What can hang from each mark:
zifi: rifinu seloz
rifinu: roboz zadu zifi
seloz: ladad zifi
roboz: rifinu ripul zapa
ripul: raso roboz
zadu: rifinu ripul
ladad: rifinu

Every row comes from one small tree of marks. The marks that hang from a mark follow it in brackets, in alphabetical order. Every link used is in the known rows. Which tree was each row made from?
Known rows:
seloz(ladad(rifinu(roboz(ripul(raso)) zadu zifi))): [-1.27  1.21 -0.42  0.68  4.62 -3.10  2.01  7.09 -1.14  1.76 -2.09  0.35
 -0.94  1.84 -0.61 -1.07  0.36  4.79  5.80 -0.31 -3.50  2.33]
zifi(rifinu(roboz(zapa) zadu(ripul)) seloz(ladad)): [-1.28  2.43  2.02  0.59  5.12 -5.05  5.91  2.69  0.65  1.57 -3.38  0.26
 -1.65  3.93 -1.95 -7.88  1.47  7.82  1.28  5.84 -3.53  1.61]
roboz(rifinu zapa): [-1.42  1.86 -1.84  0.06 -0.30 -2.36  1.36 -0.74 -2.39  3.45 -2.43  1.02
 -2.87  0.91 -1.60 -4.16  1.29  1.00  0.13  0.97 -1.60 -1.88]
seloz(ladad(rifinu(roboz(zapa) zifi))): [-0.25  0.42 -2.16  0.01  3.30 -1.98  0.06  3.86 -1.93  3.89 -3.85  0.16
 -1.56  1.08 -2.80 -2.17 -1.14  5.18  3.22  1.68 -1.84  0.50]
seloz(ladad): [ 1.16  1.59 -1.85 -0.47  0.16 -1.20 -0.50  0.66  0.77  1.12 -2.82  0.51
 -0.83  0.82 -1.54  0.49 -0.42  4.14  0.28 -0.53  0.71 -0.20]
ripul(roboz(rifinu zapa)): [-2.62  2.37 -1.77 -1.29 -2.02 -1.25  3.28  2.63 -1.73  0.59 -1.72 -0.73
 -0.73 -0.96 -0.52 -4.08  1.32  0.28 -0.15  1.65 -1.38 -1.07]
zadu(ripul(raso)): [-3.27  0.29  1.36 -1.31  0.51  0.47  2.03 -1.89  0.86 -2.66  0.84  2.29
  0.13  1.11  1.54  2.03 -0.63  0.28 -0.31 -1.62  0.97  3.82]
seloz(ladad zifi(rifinu)): [ 1.64  1.31 -6.01 -0.93  1.31 -4.00  0.06  3.60 -0.71  0.48 -6.77 -0.58
 -3.09  2.07 -3.50 -1.02  0.34  4.90  2.35  5.08 -0.16 -1.46]
roboz(rifinu ripul): [ 0.06  2.95  0.47 -1.38  0.70 -3.92  2.82  0.90 -0.80  0.91 -2.63  3.49
 -3.59  0.63  0.74 -2.94  1.83  1.76  2.36  0.29 -1.62 -2.69]
ripul(raso roboz(rifinu zapa)): [-6.41  1.46 -1.92 -0.40 -2.24 -2.74  3.27  3.84 -1.19 -2.37 -0.22 -1.97
  0.66 -1.19  0.96 -1.63  1.38 -1.23  0.05  0.73 -0.93  1.07]
seloz(ladad(rifinu) zifi): [ 0.58  0.24 -6.11 -0.94  1.07 -1.85 -1.97  3.25 -1.15  1.47 -6.52 -0.32
 -2.58  2.32 -3.18 -0.64 -1.15  3.59  3.79  3.40  0.45 -0.23]
rifinu(roboz zadu zifi): [-0.20 -0.95  3.51  1.88  4.74 -0.82  4.62  7.64 -3.93  3.80  0.55 -2.00
  1.73  1.10  1.23 -1.82  3.14  3.11  3.35  1.00 -5.18  1.68]
zadu(rifinu(zifi(seloz))): [-2.00 -1.14  0.13  0.79  2.71 -0.37  1.25  2.58 -2.29 -1.49 -1.99  1.23
 -0.64  2.27 -0.96 -3.37  1.00  4.30  3.07  2.68 -1.11 -0.15]
ladad(rifinu(roboz zadu(ripul) zifi)): [-0.15 -0.36  1.73  0.15  6.26  0.80  4.00  5.30 -2.72  2.17  0.42  0.83
 -0.59  2.07 -0.52 -3.39  0.46  2.48  5.96  0.89 -4.32  3.66]
zadu(ripul(roboz(rifinu))): [-0.86  2.48  0.30 -3.32 -0.30  0.82  5.10  0.33 -0.10 -1.69 -1.28  2.31
 -1.18  0.20  0.66 -2.39  0.74  2.05  0.05  0.56  0.30  1.36]
ladad(rifinu): [-0.01 -0.08 -2.06  0.00  2.19  0.60 -0.81  0.98  0.12 -0.55  0.25  0.32
 -1.47  0.39 -1.81 -1.99 -1.56 -0.94  3.63  0.78 -0.57  1.03]
rifinu(zadu(ripul(raso)) zifi): [-2.88 -0.23  2.26  0.42  3.78  0.28  3.87  4.46 -2.33  0.66  2.49  0.48
  0.71  2.57  1.60  1.38  2.38  1.49  4.42 -3.04 -3.77  4.46]
zifi(rifinu(zadu(ripul(roboz))) seloz(ladad)): [-0.93  3.04  0.35 -0.75  3.69 -3.79  5.75  4.02  2.30 -2.14 -1.69 -0.13
 -1.63  3.12 -1.68 -6.14  1.97  6.20  2.78  4.34 -2.38  1.68]
rifinu(roboz(zapa) zadu(ripul) zifi(seloz(ladad))): [-3.37  0.05  4.91  0.86  4.89 -2.60  5.68  4.67 -3.29  5.82 -2.80  0.15
  0.39  4.18  0.45 -4.82  2.44  8.06  1.85  2.57 -5.05  2.66]

Which tree is each row?
[-0.24  0.72 -0.02 -1.73  3.07  2.87  2.76 -0.49 -2.65 -1.21 -1.98  5.25
 -1.76  3.06 -0.92 -1.45 -0.33  4.94  2.85 -0.37 -0.54  2.47]
zadu(rifinu(zifi) ripul)
[-1.89  0.75  1.66  1.23  4.50 -1.67  2.85  5.20 -0.65 -0.29  0.73  0.44
 -0.14  1.24  0.96 -2.88  0.10  0.01  5.11  0.53 -3.83  3.22]
ladad(rifinu(roboz(ripul(raso)) zadu))
[ 0.02  2.14 -2.14 -1.25  3.44  0.23  2.32  5.47 -0.68  1.16 -1.69  0.78
 -1.40  1.98 -2.15 -1.59 -0.07  4.68  5.50 -1.11 -2.38  2.79]
seloz(ladad(rifinu(zadu(ripul(roboz)) zifi)))
[-0.96  2.39 -2.42 -1.10  2.86  0.04  1.98  4.55 -1.49  2.60 -1.96  0.99
 -1.49  2.28 -2.54 -2.22 -0.29  4.48  5.06 -1.22 -2.88  2.77]
seloz(ladad(rifinu(zadu(ripul(roboz(zapa))) zifi)))
[-4.33  0.63  3.10  0.59  0.49 -3.66  2.18  1.42 -1.70  1.51 -1.68  1.17
  0.68  0.10  2.34 -1.19 -0.20  1.02 -1.18  1.44 -2.38  0.79]
rifinu(roboz(ripul(raso) zapa))
[-7.25 -1.83  5.12  1.03  2.55 -6.12  2.93  4.89 -3.13  2.56 -2.39 -0.46
  0.67  1.15  2.88 -2.54  1.47  3.54  0.85  4.14 -4.19 -0.31]
rifinu(roboz(ripul(raso) zapa) zifi(seloz))
[ 1.06  1.79 -4.05  0.44  2.64 -4.38  2.26  5.57 -2.53  3.21 -6.90 -1.33
 -1.98  2.98 -3.19 -3.51  1.41  5.88  2.39  5.60 -2.85 -0.16]
seloz(ladad zifi(rifinu(roboz(zapa) zadu)))
[-6.89  0.49 -0.90  0.07 -2.81 -1.09  1.47  3.23 -0.48 -2.92  1.02 -2.49
  2.53 -1.48  1.72  0.74 -0.09 -2.35 -0.98 -0.18 -0.76  2.34]
ripul(raso roboz(zapa))
[-3.17  2.84 -0.02  0.36  1.33 -1.77  3.99  0.13 -2.28  2.49 -0.30  1.87
 -2.15  2.77 -0.51 -3.77  2.38  1.29  1.85 -1.35 -2.99  2.26]
roboz(rifinu(zadu(ripul(raso))) zapa)
[-0.32  2.23 -0.30  0.16  4.00 -1.35  4.32  2.33  0.73 -2.70  1.97  0.89
 -1.31  1.90 -0.90 -2.09  1.27  0.66  3.39  0.40 -2.83  3.35]
zifi(rifinu(zadu(ripul(raso))))
[-4.76  1.82 -0.88  0.17 -0.47 -1.96  4.99  6.72 -0.50 -3.80  1.52 -2.68
  1.30 -0.78  1.95 -1.44  3.06 -0.95  2.39 -0.25 -1.80  2.35]
ripul(raso roboz(rifinu(zadu)))
[-0.90  1.07  0.25  0.97  3.72 -4.11  4.07  5.96 -2.16  2.94 -2.04 -1.00
 -2.38  2.56 -0.76 -4.61  4.50  5.54  4.94  1.69 -3.51 -1.13]
roboz(rifinu(zadu zifi(seloz(ladad))))
[-2.23 -1.38  0.67  0.27  2.23 -3.29  0.56  3.94 -0.79  1.96 -2.46 -1.26
 -0.56  1.53 -0.32 -1.04  1.52  5.24  2.18  2.46 -1.36 -1.23]
rifinu(zifi(seloz(ladad)))
[ 0.31  1.33  1.85 -1.20  2.70  2.67  4.42 -1.82 -1.48 -1.84 -2.88  5.11
 -0.58  2.52 -0.25 -3.37 -0.91  5.42 -0.20  1.82  0.42  3.24]
zadu(rifinu(roboz) ripul)
[-7.35  0.72  1.26  0.18  1.30 -7.46  2.63  3.20 -3.00  2.18 -2.54  1.67
 -2.94  1.87  1.49 -3.38  2.66  2.30  3.16  1.68 -3.97 -2.10]
roboz(rifinu(zifi(seloz)) ripul(raso) zapa)
[-1.97  3.33 -0.12 -0.91 -0.13 -4.38  2.15 -0.50 -2.32  3.63 -3.36  3.83
 -4.10  1.38 -0.20 -4.24  1.28  1.32  1.33  0.27 -2.74 -2.82]
roboz(rifinu ripul zapa)
